(in the rows, 128 means zero)
Known rows, with every way that one mark hangs from another
ribeta(fufup(perorum(pubu))): [140  91 138 120 100 130 129 153 141 112 151 104 154 118 129 165  81 122
 103 133 156 133  89  96 144 155 151 111 130 114 135 151 140 129 123 149
 160 126 171 164 133]
bupap(bonaga sofi): [100 148 138 114 160  81 176 164 122 102 131 117 118 112 130 105 105 127
 117 132 132 172 139 112 121 119 143 100  93 156 130 143 103  87 139 132
 107 126 132 151 120]
leko(nufi(pubu) sofi): [110 130 122 125 189 117 158 111 145 139 197 183 118 140  91 171 129  96
 137  94 106 134 122 111 191 116 121 135 119  84 116 125  91 170 138 181
 112 114 113 108 131]
leko(nufi sofi vene): [ 78 163 136 131 209 135 157 126 144 172 147 156  96 133 104 184  94  92
 118  66 105 135 121 108 241 118 148 115 113  90 128 103  75 150 123 200
 123  95 121 142 143]
fufup(perorum): [164 141 137 126 130 142 141 159 148 137 166 132 173 115 103 173 115 121
 114 131 156 123 136  86 117 137 136 111 126 112 154 138 138 137 123 129
 136 128 152 155 128]
vene(leko(nufi(pubu(vora)))): [114 173  94 133 168 130 125  94 130 160 180 173 115 124 108 178 158  84
 137 111 113 150 116 132 189 128  90 152 116 104 116 131  95 155 129 160
 105  95  87  77 139]
nufi(leko(sofi vene) pubu(fiku fuzuz)): [ 61 108 119 165 208 120 131  59 146 130 125 163 144 196 133  91 155 109
 108  43  73 128 132 132 195 111  91 158 124  71  83 138 104 166 162 160
 117 130  53  92 131]
fufup(perorum ribeta(kekip)): [197  84 135 158 129 183 138 136 123 124 119  89 159  75 140 130 106 148
 133 122 171  87 121  90  91 136 151 108 151 165 155 120 174 147 129 120
 158 146 182 165 123]
nufi(pubu(vora)): [136 140 112 108 112 117 115 127 140 119 186 160 135 118 107 155 161  95
 125 148 138 147 126 134 126 128 104 147 123 102 142 149 126 134 125 115
 107 135  97 107 130]
ribeta(fufup kekip(bonaga)): [116 101 158 120  99 137 130 115  93 125  82  69 132  90 123 118  84 146
  88 146 155 118  80 138  85 145 187 122 166 192 128 122 147 131 129 132
 154 139 199 140 130]
nufi(leko pubu(fiku fuzuz(nupoz))): [118  96  85 128 127 136  97  81 134 104 156 129 153 207 122  70 193 131
 134 101 122 153 166 148  83 112  81 184 124  87  75 169 151 150 147 120
 137 134  75  64 103]
nufi(leko(sofi vene)): [ 66 145 155 142 197 128 143 127 126 163 129 121 130 151 117 131  91  87
  92  74 120 130 129 102 214 125 156 141  96 101 113 130  85 163 130 180
 119 108 104 144 146]
pubu(fiku vora): [108 165  82 107 124 114 108 156 144 130 142 146 127 134 131 125 151 102
 132 149 125 149 136 141 126 126 129 139 120 106 142 133 131  98 104  85
 123 122  93 145 137]
semino(kekip): [141 136 123 118 122 134 131 150 125 123 133 102 132 115 117 147 127 136
 123 138 156 129 130 122  99 128 167 115 132 128 142 135 136 138 100 121
 136 135 150 144 133]
perorum(pubu(vora(zulof))): [127 161  74  98  80  95 112 163 165 116 144 136 122 105 138 174 138 112
 134 174 131 174 133 140 140 157 139 142  73  86 168 159 101 112 104  80
  91  98  98 157 151]
kekip(bonaga): [122 171 151  99 108 111 135 152 132 139 144 117 146 116 103 135 108 128
 100 147 148 142 135 102 100 145 165 125 119 147 154 138 129 133 125 129
 130 116 154 144 138]
nufi(leko pubu): [124 125 135 132 144 125 126 114 118 118 187 122 162 152 103 129 151  98
 109 124 136 138 140 113 120 135 122 161 104  97 105 170 127 174 129 151
 121 129 105  96 127]
ribeta(fufup): [119 118 127 105 119 134 120 155 124 111 135 102 147 138 104 149 115 119
 104 145 161 132 111 123 116 142 171 128 140 129 117 137 122 123  96 141
 147 146 167 142 123]
ribeta(fufup kekip(bonaga semino)): [122  88 176 137  86 139 136 103  76 125  55  61 134  69 137  98  81 170
  93 143 151 115  69 148  56 150 189 118 182 209 120 103 166 128 140 136
 155 148 217 138 138]
leko(nufi(pubu(fiku vora)) sofi vene): [ 68 146 100 143 215 127 133  76 145 163 151 204  81 128 127 152 132  80
 137  64  61 140 111 158 246 102  83 142 125  77 114 102  91 140 153 168
 104 100  61 108 146]
nufi(leko(vene) pubu(fiku fuzuz(nupoz))): [ 99 103 101 142 153 154  96  56 134 119 135 131 138 198 127  84 179 123
 119  70 107 148 157 155 130 109  70 179 123  83  74 157 143 152 157 151
 137 127  68  59 108]
pubu(fuzuz): [128 144 108 111 112 117 126 146 155 115 155 130 158 171 109 144 167 133
 117 124 148 145 146 105 102 134 139 123 135  95 138 147 123 125 100 117
 132 142 119 128 118]
bonaga(kekip perorum(pubu(fuzuz))): [154 137 168 117  96 112 124 146 126 123 132 125 108 176 127 150 131 140
 134 149 124  80 142 115 132 140 131  92 136 123 144 127 122 119 108 105
 135 141 130 128 104]
vene(leko): [120 172 113 117 156 129 132 152 139 138 141 129 155 146 102 162 125 105
 113 130 154 141 132  90 149 139 151 135 105 123 127 133 101 142 103 141
 128 119 129 124 135]
pubu(fiku fuzuz(nupoz) vora(zulof)): [134 145  27 102  85 128  83 123 172 116  99 148 131 155 135 113 197 151
 159 144 120 172 175 186  78 119 100 168 115  93 133 139 124  89 122  43
  98 117  78 117 117]
bupap(bonaga(kekip(semino)) sofi): [123 118 170 146 146  91 183 150  81  96  89  92  92  89 144  75  87 156
 136 138 125 133 135 143  85 122 148  94 119 205 110 114 124  87 153 119
 111 141 164 141 118]
bupap(bonaga(perorum)): [138 176 193 103 133 112 145 158 126 127 133 132 127 121 103 124  97 129
 118 165 153 109 142 113 134 119 117  94 119 154 144 117 115  97 123 137
 122 145 145 154 102]
nufi(pubu): [145 127 126 111 131 124 130 130 143 104 189 151 156 136  91 162 151 106
 119 141 144 137 132 111 114 132 121 138 120 100 129 153 128 151 121 139
 122 144 122 105 121]
bupap(bonaga(perorum(pubu)) sofi): [109 154 180 106 142  67 173 167 116 119 121 132  98 118 145 120  85 127
 119 148 111 141 126 102 163 129 129  72  85 152 146 134 101  80 143 139
 106 123 132 158 116]
bonaga(kekip(ribeta) perorum): [180 148 209 138 126 158 131 162  81 146 100 121 125 125 117 150 120 145
 146 172 129  41 155 138 108 121 149  92 156 177 136  86 133 128 107 119
 125 159 170 128 119]
semino(kekip(ribeta)): [151 124 147 140 118 151 133 151 103 128 108  99 138 101 139 136 137 156
 136 147 149 112 133 138  86 119 168 111 150 153 136 114 148 139 104 131
 137 145 162 136 147]
leko(nufi(pubu(fiku fuzuz)) sofi vene): [ 74 126 100 154 220 127 143  56 163 142 144 199 110 178 121 144 157 114
 131  35  59 132 123 139 221 104  83 133 142  60  96 110  94 153 153 179
 120 117  68  90 128]
perorum(pubu(fuzuz(nupoz) vora)): [116 127  82  80  46 107  96 145 160 117 164 127 102 164 139 129 160 122
 137 139 157 184 137 130 120 131 111 149 114  92 144 162 134 101 114 102
 135 109  91 120 120]
nufi(leko(sofi vene) pubu(fiku vora)): [ 55 129 118 155 202 120 120  79 127 153 131 166 115 145 139  99 130  74
 111  72  79 135 120 152 221 110  91 168 107  88  99 130 101 154 162 148
 102 111  44 110 149]
vene(leko(sofi)): [ 93 159 120 123 188 114 150 151 148 151 129 153 145 151 103 152 100  98
 116 105 140 135 123  80 193 127 157 136 103 121 122 114  73 153 118 150
 117 116 121 140 142]
bonaga(kekip perorum): [169 159 182 117 131 140 129 162 104 144 127 125 119 139  95 161 111 125
 132 165 137  60 151 122 119 129 147  95 137 154 143 107 120 126 102 109
 125 147 158 137 105]
bonaga(kekip(ribeta(fufup)) perorum): [169 111 213 140 121 168 119 149  63 136  72  98 124 124 121 140 102 154
 134 170 135  31 125 161 107 127 162  96 183 199 111  79 134 123 106 132
 142 174 199 128 115]
fuzuz(nupoz pubu(fiku vora(zulof))): [147 143  25 120  86 136  72 142 170 116 118 152 116  97 128 113 171 122
 172 184  95 174 173 187  87 113  77 186  86  99 140 147 112 109 114  77
 102 102  89 124 137]

Rows
[138  89 154 141 112 162 121 137  85 116  80  74 138 102 142 125 119 164
 124 145 153 102 104 160  85 125 182 116 177 172 111 108 148 133 102 144
 153 161 191 137 142] -> semino(kekip(ribeta(fufup)))
[131  70 147 139 103 151 131 119  85 108  75  68 138  91 134 123 104 154
 109 142 162 113  72 145  75 141 182 118 176 170 107 109 160 125 111 136
 156 162 202 136 129] -> ribeta(fufup kekip(semino))
[186  72 132 150 106 161 138 141 133 111 135  85 142  80 161 134  90 141
 133 127 166 106 104  78 117 148 151 105 129 149 161 138 174 146 130 126
 165 130 171 171 133] -> fufup(perorum(pubu) ribeta(kekip))
[ 98 111 143 137 176 110 146 115 127 131 176 147 151 156 104 119 126  91
 112 101 122 129 131 105 166 123 130 161 102  95 101 152 100 183 145 161
 110 127  96 112 134] -> nufi(leko(sofi) pubu)
[ 75 158  76 144 218 114 136  84 144 164 150 208 104 144 125 139 143  80
 150  80  72 143 111 140 232 108  85 159 116  95 100 106  79 151 149 149
 100  92  59  92 148] -> vene(leko(nufi(pubu(fiku vora)) sofi))
[162  94 168 149 122 171 131 145 108 128 111 103 178 100 127 152 107 151
 116 136 154  96 110 123 104 135 150 111 171 156 122 112 152 132 125 151
 152 154 195 146 138] -> kekip(ribeta(fufup(perorum)))
[103 157  70 115 111 108 103 135 158 123 132 150 136 168 139 108 186 126
 132 127 118 154 143 144 111 124 110 136 141  93 138 136 133  94 107  73
 123 132  74 130 128] -> pubu(fiku fuzuz vora)
[ 91 131 125 153 187 140 116  81 123 126 145 134 147 160 125 115 143  94
 102  88  98 132 136 137 164 125  99 161 104  87  90 152 130 163 141 161
 128 124  78  93 134] -> nufi(leko(vene) pubu(fiku))
[121 132  23  94  63 106  83 131 183 103 115 143 113 159 158 116 181 145
 158 150 114 189 159 173 105 133  99 165  93  75 139 157 126  87 122  50
 106 101  67 126 127] -> perorum(pubu(fiku fuzuz(nupoz) vora(zulof)))
[ 85 175 111 132 213 121 159 135 142 173 148 161 118 149 103 172 103  94
 131  81 116 138 121  89 225 124 151 132 104 107 112 106  63 161 118 182
 118  88 119 127 144] -> vene(leko(nufi sofi))
[125 121 109 123 148 164 117  63 146 137 173 155 106 164  98 167 172 124
 133  69 117 153 142 146 158 109  75 147 137  79 101 136 123 151 145 191
 133 114 104  58 102] -> leko(nufi(pubu(fuzuz(nupoz))) vene)
[145 139 217 146 151  99 180 146  65 128  66 111  90  90 137  87  81 162
 139 148 108  87 141 145  98 118 136  68 133 217 122  87 122  81 157 118
 101 152 172 142 105] -> bupap(bonaga(kekip(semino) perorum) sofi)
[143 136  85 106  70 137  86 158 148 132 168 136 105 102 109 124 150 100
 150 174 138 169 150 143 103 111  87 169 107 116 147 152 119 121 107 129
 130 111 111 119 130] -> fuzuz(nupoz pubu(vora))
[ 93 139 101 149 206 116 153  73 157 149 164 192 132 180 102 159 157 111
 136  56  94 137 120 104 207 116  96 143 132  84  96 119  72 177 146 182
 110 111  87  76 128] -> vene(leko(nufi(pubu(fuzuz)) sofi))
[115 137  59  96  88 127  88 130 156 122 131 142 119 174 133  96 184 132
 147 131 135 165 159 159  91 110 100 157 137 104 125 138 144  88 119  74
 132 125  82 113 111] -> pubu(fiku fuzuz(nupoz) vora)
[184 121 213 149  99 162 135 112  73 159  48  88 134  55 149  85  92 184
 125 146 142  57 112 119  59 143 169  93 174 232 158  73 182 134 145 122
 143 156 210 150 128] -> fufup(ribeta(kekip(bonaga(perorum) semino)))
[156 127 241 167 148 116 181 146  43 130  40 107  95  77 160  77  91 184
 152 156 101  68 142 160  86 109 136  65 150 241 114  66 135  83 161 126
 101 164 184 133 119] -> bupap(bonaga(kekip(ribeta semino) perorum) sofi)
[146  38 146 163  73 142 137  95 115 102  81  76 153 104 167 126 105 180
 109 110 147 117  59 123  88 153 144  99 188 143 121 126 179 126 142 133
 169 152 189 141 129] -> ribeta(fufup(perorum(pubu(fuzuz))) kekip(semino))
[ 91 144  67 107  88  86 104 140 168 109 145 146 119 173 161 114 170 119
 132 132 114 170 125 132 138 137 110 135 118  76 144 155 133  93 108  79
 131 116  65 138 137] -> perorum(pubu(fiku fuzuz vora))
[125 126  72  98 108 135 103 134 159 107 133 133 140 192 119 102 175 144
 140 122 141 156 166 135  80 113 116 149 134  99 112 141 145 106 116  98
 148 135 107 110 104] -> pubu(fiku fuzuz(nupoz))
[124 145 102  87  70 113  85 134 149 139 123 156 100 180 150 110 163 132
 148 146 115 135 145 149 132 118  87 129 129 100 142 130 143  81 123  81
 131 121  80 121 109] -> bonaga(perorum(pubu(fiku fuzuz(nupoz) vora)))
[157 144 220 134  96 136 144 113  78 168  59 103 134  70 127 120  93 170
 106 155 129  77 101 127  72 138 163  89 168 202 155  83 163 128 145 123
 129 146 197 138 130] -> ribeta(kekip(bonaga(perorum) semino))
[129 135  60 112  88 134  78 149 154 122 149 148 105 117 125  95 159 103
 159 169 112 167 155 159 100 103  76 176 109 109 133 146 130 108 111 108
 136 110  91 119 131] -> fuzuz(nupoz pubu(fiku vora))
[114 138 123 130 125 118 110 112 114 132 184 131 142 134 118 122 161  86
 114 134 132 147 132 137 131 133 105 169 107 101 117 167 125 157 132 128
 105 120  79  98 135] -> nufi(leko pubu(vora))
[156 116 147 131 108 153 133 127 107 126  99  76 133  77 140  92 101 154
 117 139 163 106 120 106  72 143 179 122 143 202 156 120 164 143 132 119
 151 135 184 153 132] -> fufup(ribeta(kekip(bonaga)))
[159 124 247 147  94 116 155 151  73 108  79  98  91  88 161  88  72 173
 149 184 135  70 123 145 112 124 124  83 141 209 124  86 148  97 141 140
 134 154 178 144 124] -> bupap(bonaga(kekip(ribeta semino) perorum(pubu)))
[161 144  52 113  68 138  81 151 165 123 138 141 117  82 111 140 162 119
 163 190 122 175 169 171  89 121  88 181  83 106 153 153 102 120 112  98
  96 101 108 123 134] -> fuzuz(nupoz pubu(vora(zulof)))
[137 127 109 125 125 117 134 157 163 114 160 138 155 133 142 148 107 119
 124 129 125 140 122  90 143 143 124 114 107  87 147 150 149 123 128 116
 151 112 123 163 140] -> fufup(perorum(pubu(fiku)))
[158 123 185 134  82 113 131 134 109 124 104 119 111 154 140 131 126 163
 139 146 120  78 129 125 104 145 133  88 152 141 136 109 142 118 118 109
 136 150 148 126 114] -> bonaga(kekip(semino) perorum(pubu(fuzuz)))
[135  76 170 134  82 135 140 113 111 126  98  71 139  72 148 135  52 150
  87 135 150 118  58 110 112 159 165 105 156 176 144 137 163 135 156 140
 167 120 202 161 140] -> ribeta(fufup(perorum(pubu)) kekip(bonaga))
[173  76  79 127  92 157 104 130 171 100 137 118 145 158 166  83 141 162
 159 103 147 136 155 100  93 131 104 136 129 115 132 146 181 119 144 105
 173 125 126 144 112] -> fufup(perorum(pubu(fiku fuzuz(nupoz))) ribeta)
[ 99 147 114 140 219 123 159  95 142 157 174 187 125 148  94 175 122  89
 135  77 103 134 114  99 222 119 115 146 111  98 100 115  69 181 143 193
 108 102 104  90 138] -> vene(leko(nufi(pubu) sofi))
[109 153  36 113  86  86  99 133 184 102 114 152 130 155 164 131 183 138
 144 146  97 175 144 159 124 146 111 145  94  66 151 156 115  93 110  49
  97 107  60 143 143] -> perorum(pubu(fiku fuzuz vora(zulof)))
[204  70 153 176 116 186 144 122 105 127  92  82 162  53 153 111 103 170
 138 119 166  85 110 101  64 141 155 105 168 183 146 101 194 145 139 124
 158 155 202 162 132] -> fufup(perorum ribeta(kekip(semino)))
[126 139 195 120 143  75 175 164  93 111 107 114  70 117 146 110  69 134
 134 156 107 106 134 122 152 125 134  70  94 183 135 124 102  82 146 121
 109 127 142 152 106] -> bupap(bonaga(kekip perorum(pubu)) sofi)
[180  71 138 164  74 156 129 127 111 127 103  87 124  39 190 109  97 151
 144 132 157 111  85 112 102 151 137 110 149 170 165 116 193 125 143 108
 151 129 165 171 150] -> fufup(perorum(pubu(vora)) ribeta(kekip(semino)))
